Every row comes from one small tree of marks. Brackets hold a mark, then the marks that hang from it, in the order of their numbers. Every link used is in the known rows. Which tree was each row made from?
Known rows:
{z708 {z26 z149 {z511 z406}}}: [-1.27  1.54 -1.29  0.63 -0.27 -0.45 -4.48 -0.98  2.53  1.06 -0.40 -2.12
  3.56  1.13 -0.69  3.46  0.17 -2.45  0.09 -1.11 -3.02 -1.22  1.74]
{z749 {z708 {z26 z149 {z511 z406 {z772 z876} z973}}}}: [-0.17  1.56 -1.79 -0.09 -1.37  3.69  2.05 -0.97 -1.18 -0.32 -2.75 -2.60
  5.75  2.81 -0.75  4.45 -0.58 -0.87  1.87 -4.35 -3.35 -0.46  1.20]
{z26 {z511 z772}}: [ 0.27  4.88 -1.23  1.64  0.89 -0.82 -0.79  1.33 -0.98  0.76  1.04  2.03
  5.01  2.94 -4.75  2.77  0.15 -3.94  1.58 -2.64 -2.94 -1.50  3.26]
{z772 z26 {z511 z406}}: [-2.14 -0.18  0.81  3.87  0.21  0.28 -3.14 -2.56  0.33 -4.49  0.49  2.01
  0.04 -1.42 -1.97 -2.91  0.76 -3.44  2.64 -4.93 -1.67 -1.77  2.31]
{z406 z511}: [ 0.75  5.13 -3.06  0.17  1.27 -1.76 -1.45  1.41 -1.94 -2.37  5.19  3.03
  1.85  0.33 -3.04  1.92 -1.28 -6.73 -1.24 -0.62  0.63 -0.23  4.98]
{z708 {z26 z149}}: [-1.37  2.55 -3.50 -2.76  1.56 -1.03 -4.69 -0.58  4.82 -0.03  0.27  1.16
  2.21  0.77 -2.61  4.78  0.59 -6.88  1.41 -1.34 -2.82  2.76  2.02]
{z149 {z26 {z511 {z772 z876}}}}: [-1.95  2.34 -1.43  2.46  2.32  3.41 -3.30 -1.53  3.33  0.19 -0.99  2.03
  3.32 -2.10 -4.19  4.93  3.78 -1.02  3.30 -0.65 -2.78 -3.18  2.15]
{z26 z149 z511}: [ 1.50  2.02 -1.85 -0.94 -0.45 -2.48 -4.67  1.73 -0.07  2.62  3.14 -1.62
  3.30  3.38 -1.91  5.53 -0.99 -4.89  2.61  3.41 -0.44  1.52  0.07]
{z708 {z26 {z511 z406 {z772 z876} z973}}}: [-2.15  1.88  0.72  3.75  2.49  3.26  0.33 -0.58  0.48 -0.52 -1.26  0.74
  5.08 -0.73 -1.35  2.77  0.00  1.25 -0.69 -5.72 -4.91 -2.97  3.05]
{z149 z26}: [-4.75  3.45 -2.76 -1.18  3.29  1.12 -4.01 -0.76  4.38 -0.39 -0.18  4.08
  1.12 -2.22 -3.33  4.68  2.62 -5.38  2.25 -0.33 -3.07  0.18  1.80]
{z96 {z772 z26 z876}}: [ 2.14 -0.14 -1.42  2.78  3.39 -1.66 -0.46 -4.85  3.42 -2.61  0.84  5.97
  2.41 -1.43 -2.52  1.59  5.97 -1.61  5.74  0.50  1.64  2.90  5.39]
{z973 {z511 z406 {z772 {z26 z149} z876}}}: [-0.07 -2.88  1.91  6.44 -1.73 -1.91 -1.33 -1.21 -0.46 -2.25 -0.07  2.45
  5.04 -0.16 -3.42  0.34  2.18 -0.19  0.25 -3.19 -1.34  0.19  3.64]
{z708 z26}: [-2.98  4.34 -3.79 -0.99  3.53  0.27 -2.82 -0.15  4.66 -1.61 -0.06  3.07
  1.61 -1.01 -2.70  4.01  1.54 -6.58  0.03 -3.66 -3.98  0.71  4.46]
{z96 {z772 z876}}: [ 1.77  2.89 -0.27  1.41  2.09 -2.49  2.00 -3.68  1.92 -2.72  2.86  6.58
  5.29  0.12 -2.44  3.36  3.93 -1.89  4.30  0.55  1.02  3.26  5.23]
{z247 {z26 {z511 z406}}}: [-2.86  1.47 -2.80  4.42  2.43 -1.96 -2.84  0.07 -0.79  0.41  0.42  2.16
 -0.14 -0.51 -0.74  1.28  0.62 -2.33 -0.36 -0.84 -2.92 -2.40  0.06]
{z876 z772}: [ 2.12  4.45 -3.85 -1.68  0.11 -5.58  1.18 -1.40  0.89  0.50  1.18  5.30
  3.33  4.03 -5.62  2.51  2.25 -8.20  1.59  0.01 -1.96  1.53  6.07]
{z772 z511 z876}: [ 0.04  1.33  0.94  2.61  0.71  2.02 -0.82 -1.30  1.05 -5.85  5.14  2.79
  2.12 -2.50 -2.23  3.71  0.81 -2.78  4.04 -2.18 -0.47 -0.26  2.91]
{z96 {z772 {z26 z149} {z511 z973} z876}}: [ 4.46 -1.03  1.87  2.58  1.50 -0.17  0.07 -3.07  1.36 -3.57  2.01  2.42
  1.67 -0.81 -1.70  2.02  1.98 -1.98  5.67  0.81  1.91  1.80  2.23]
{z96 {z772 z511 z876}}: [ 3.18  3.71  1.89  2.94  0.29 -1.18  2.39 -3.21  1.51 -5.64  3.70  5.06
  4.15 -0.35 -2.60  1.84  2.86 -2.46  4.22 -0.84  1.08  0.30  5.24]
{z26 {z511 z406 z973}}: [-3.20  2.79  1.29  2.63  1.70 -0.07  0.76  2.51 -4.31  1.49  1.79  0.61
  4.45  1.28  0.76  2.82 -3.43 -0.20 -0.97 -1.82 -3.44 -1.37  0.74]
{z96 {z772 {z26 z149 {z511 z406 z973}} z876}}: [ 3.15 -2.50  1.43  3.76  1.62 -1.25 -0.41 -4.25  0.35 -0.01  0.31  1.73
  3.84  0.17 -0.05  1.89  3.03  2.18  5.03  2.28  1.85  1.61  2.20]

Write each row's tree:
[ 3.54 -0.94 -2.23  0.98 -0.52 -4.33 -1.13 -1.83 -0.79  3.31 -1.26  0.33
  2.03  3.92 -3.30  1.18  1.51 -4.14  2.28  1.92 -1.32 -0.10  2.97] : {z876 {z772 {z26 z149 {z511 z406 z973}}}}
[ 1.57  3.40 -0.06  1.53  2.26  1.34  2.06  1.29 -4.17 -2.60  4.38  3.63
  4.45 -0.01 -4.03  2.24 -2.68 -2.57 -0.44 -3.63 -0.22  0.04  3.96] : {z406 {z511 {z772 z876} z973}}
[-0.01  0.95  2.54  0.77 -1.38 -1.50 -0.24  1.04 -4.82  3.16  0.96 -0.77
  7.15  5.15 -1.71  2.39 -4.56 -0.04  1.05 -2.03 -2.77  0.90 -1.85] : {z26 z149 {z511 z406 z772 z973}}
[ 0.28 -6.16  0.36  3.80  2.09  1.92 -4.60 -2.61 -0.32  1.06  1.05 -1.41
  1.58 -1.84  0.80  3.48  1.30  3.17  4.81  1.60  0.45  1.31 -0.89] : {z772 {z26 z149 {z511 z406 z973}} z876}
[ 2.47  0.11  0.94  0.54  0.54  0.47 -1.03  1.44 -2.27  2.44  2.38 -0.94
  5.71  3.32 -2.80  6.07 -2.45 -0.59  3.46  0.41 -1.30  1.76 -1.19] : {z26 z149 {z511 {z772 z876} z973}}
[ 0.81  0.91 -2.53  1.31  2.50 -1.65 -2.71  2.45 -1.45  2.67  0.40  0.64
  0.62  2.20 -3.09  3.92 -2.01 -4.50  1.05 -0.01 -2.90  0.13 -2.69] : {z247 {z26 z149 {z511 z772 z973}}}
[ 0.75 -5.17 -2.59  0.66  2.79  0.32 -6.44 -3.95  3.71 -0.88  1.81  2.09
  0.24 -2.25 -2.01  4.30  4.05 -1.93  7.08  1.86  1.69  4.97  0.93] : {z772 {z26 z149} z876}
[-0.38 -0.58  1.33  4.99 -2.18 -3.34 -1.30  0.35 -0.87 -1.09 -0.87  2.32
  4.71  1.59 -4.12 -0.78  0.85 -2.97 -1.19 -3.85 -2.23 -0.20  3.62] : {z973 {z511 z406 {z772 {z26 z149}}}}
[-0.73 -2.22  2.32  1.87 -0.15  0.39 -3.08 -0.52 -1.58 -2.01  0.97 -0.39
  0.12 -0.07 -0.43 -0.94 -3.00 -3.17  2.52 -3.03 -1.43  0.57 -1.57] : {z772 {z26 z149} {z511 z406 z973}}
[-1.69  0.57  1.27  6.24 -1.00 -2.57 -0.26  0.62 -1.02 -2.20 -1.18  3.80
  4.36  0.54 -4.07 -1.17  1.49 -2.85 -1.93 -5.41 -3.07 -1.43  5.01] : {z973 {z511 z406 {z772 z26}}}
[-3.87  3.63 -1.52  0.65  4.01  3.18 -2.79  2.20  1.70  1.67 -0.35  0.63
  1.27 -2.17 -1.72  6.26  0.33 -3.24  0.71  1.11 -3.85 -2.91  0.52] : {z149 {z26 {z511 z973}}}
[-0.72 -0.15 -0.74  2.70  1.14 -2.20 -1.96  0.91 -2.92  2.60 -0.12  0.82
  2.00  2.65 -1.65  1.55 -2.49 -1.66  0.32 -1.67 -3.22 -0.33 -3.06] : {z247 {z26 z149 {z511 z406 z772 z973}}}
[ 2.54 -4.16 -0.26  2.56  0.48  1.98 -5.87 -3.37  3.09 -4.28  2.90  0.19
 -0.80 -2.92 -2.38  2.59  2.77 -2.55  7.01  0.10  1.46  1.35  0.71] : {z772 {z26 z149} z511 z876}
[-0.17 -2.41 -1.56  1.90  0.47 -1.70 -6.35 -1.84  0.40  1.98 -0.37 -1.11
  1.26  1.08 -1.09  0.90  1.45 -1.99  3.46  1.02 -0.26  0.55  0.15] : {z772 {z26 z149 {z511 z406}}}
[ 3.94  2.14 -3.09  1.19 -0.53 -3.04 -0.68 -2.28  1.71 -2.28 -0.13  3.09
 -0.31  1.75 -6.01 -0.46  3.50 -8.71  2.90 -1.17 -1.36 -1.77  6.06] : {z876 {z772 z26 z511}}
[ 0.62 -2.45 -0.35  4.21  2.30  3.26 -3.97 -3.01  2.94 -5.71  2.53  2.09
 -1.31 -4.62 -2.36  1.61  3.56 -2.49  5.60 -2.02  0.16 -0.75  3.13] : {z772 z26 z511 z876}
[-0.02  0.38  0.07  2.21 -0.36  0.72 -3.38 -3.12  2.39  0.15 -0.97 -1.12
  5.96  1.10 -2.13  2.93  1.27  0.27  1.67 -3.25 -2.82 -1.19  2.12] : {z708 {z26 z149 {z511 z406 {z772 z876}}}}
[-0.95  0.99 -0.21  1.74  3.32  2.27 -1.96  1.85  0.30 -3.34  1.33  1.41
 -2.15 -2.06 -2.18  0.84 -1.17 -6.39  2.08 -3.45 -2.33 -0.69  1.32] : {z772 z26 {z511 z973}}
[-2.45 -0.23  4.55  3.89  0.68  2.86  2.08 -0.92 -2.86 -5.06  4.37  2.47
  3.75 -2.45  0.50  1.98 -2.59  1.51  2.03 -4.47 -1.86 -0.48  0.76] : {z772 {z511 z406 z973} z876}
[ 4.43  2.06  0.08  1.20 -0.25 -3.19 -1.35 -2.96  2.49 -3.22  1.06  2.73
  1.56  1.66 -3.45 -0.33  2.60 -6.23  4.69  0.28  1.26  1.25  3.16] : {z96 {z772 {z26 z149} z511}}
[ 1.39  2.00 -0.26  4.01  1.50 -3.08 -0.23 -3.15  0.83 -0.75 -0.85  3.38
  3.18  1.07 -1.66 -0.92  4.05 -1.68  2.92  0.09  0.03 -0.48  4.85] : {z96 {z772 {z26 {z511 z406}}}}
[-4.37  2.78  2.99  0.86  1.33 -1.07  3.97  0.07 -4.85 -0.06  0.06  5.90
  7.66  3.41 -2.82 -0.61 -4.24 -0.48 -0.10 -8.42 -4.83  2.52  0.73] : {z511 z406 z772 z973}
[ 4.90 -1.37 -0.86  3.06  1.41 -1.75 -2.31 -4.38  2.75 -0.44  0.82  1.81
  2.86  0.04 -1.95  3.01  5.37 -0.48  6.18  3.89  2.62  1.83  3.52] : {z96 {z772 {z26 z149 z511} z876}}
[ 2.68  0.73 -3.16  2.59 -0.08 -4.26 -0.86 -2.92  0.37  1.46 -1.56  2.19
  1.72  2.64 -4.07 -0.37  4.05 -4.37  1.88  0.26 -1.51 -1.91  5.81] : {z876 {z772 {z26 {z511 z406}}}}
[ 0.37  3.08 -1.42 -0.57  1.77  1.22 -2.40  1.95  1.78  1.91 -1.03 -1.42
  3.78  2.07 -2.97  5.05 -1.48 -4.33  0.11 -2.43 -4.24 -0.49  0.93] : {z708 {z26 z149 {z511 z772 z973}}}
[-1.73 -4.80  2.72  2.32  1.53  0.97  0.10 -3.62 -2.42 -0.01 -0.75  3.63
  5.55  0.87 -2.00 -0.14 -1.16  3.16  4.17 -5.97 -1.81  3.72 -1.02] : {z511 z406 {z772 {z26 z149} z876} z973}
[-0.57  0.09  1.01  1.92  0.71  2.06 -1.74 -1.01  0.66  1.02 -0.98 -1.32
  5.66  1.07 -1.07  3.81 -0.93  0.81  0.65 -3.44 -3.57 -0.87  0.61] : {z708 {z26 z149 {z511 z406 {z772 z876} z973}}}
[ 2.22  0.81  2.82  2.28 -0.33 -2.54  0.88 -2.73 -0.70 -2.65  0.34  2.39
  2.78  1.73 -1.29 -1.51 -0.22 -2.69  3.07 -1.65  0.30  0.99  1.62] : {z96 {z772 {z26 z149} {z511 z406 z973}}}
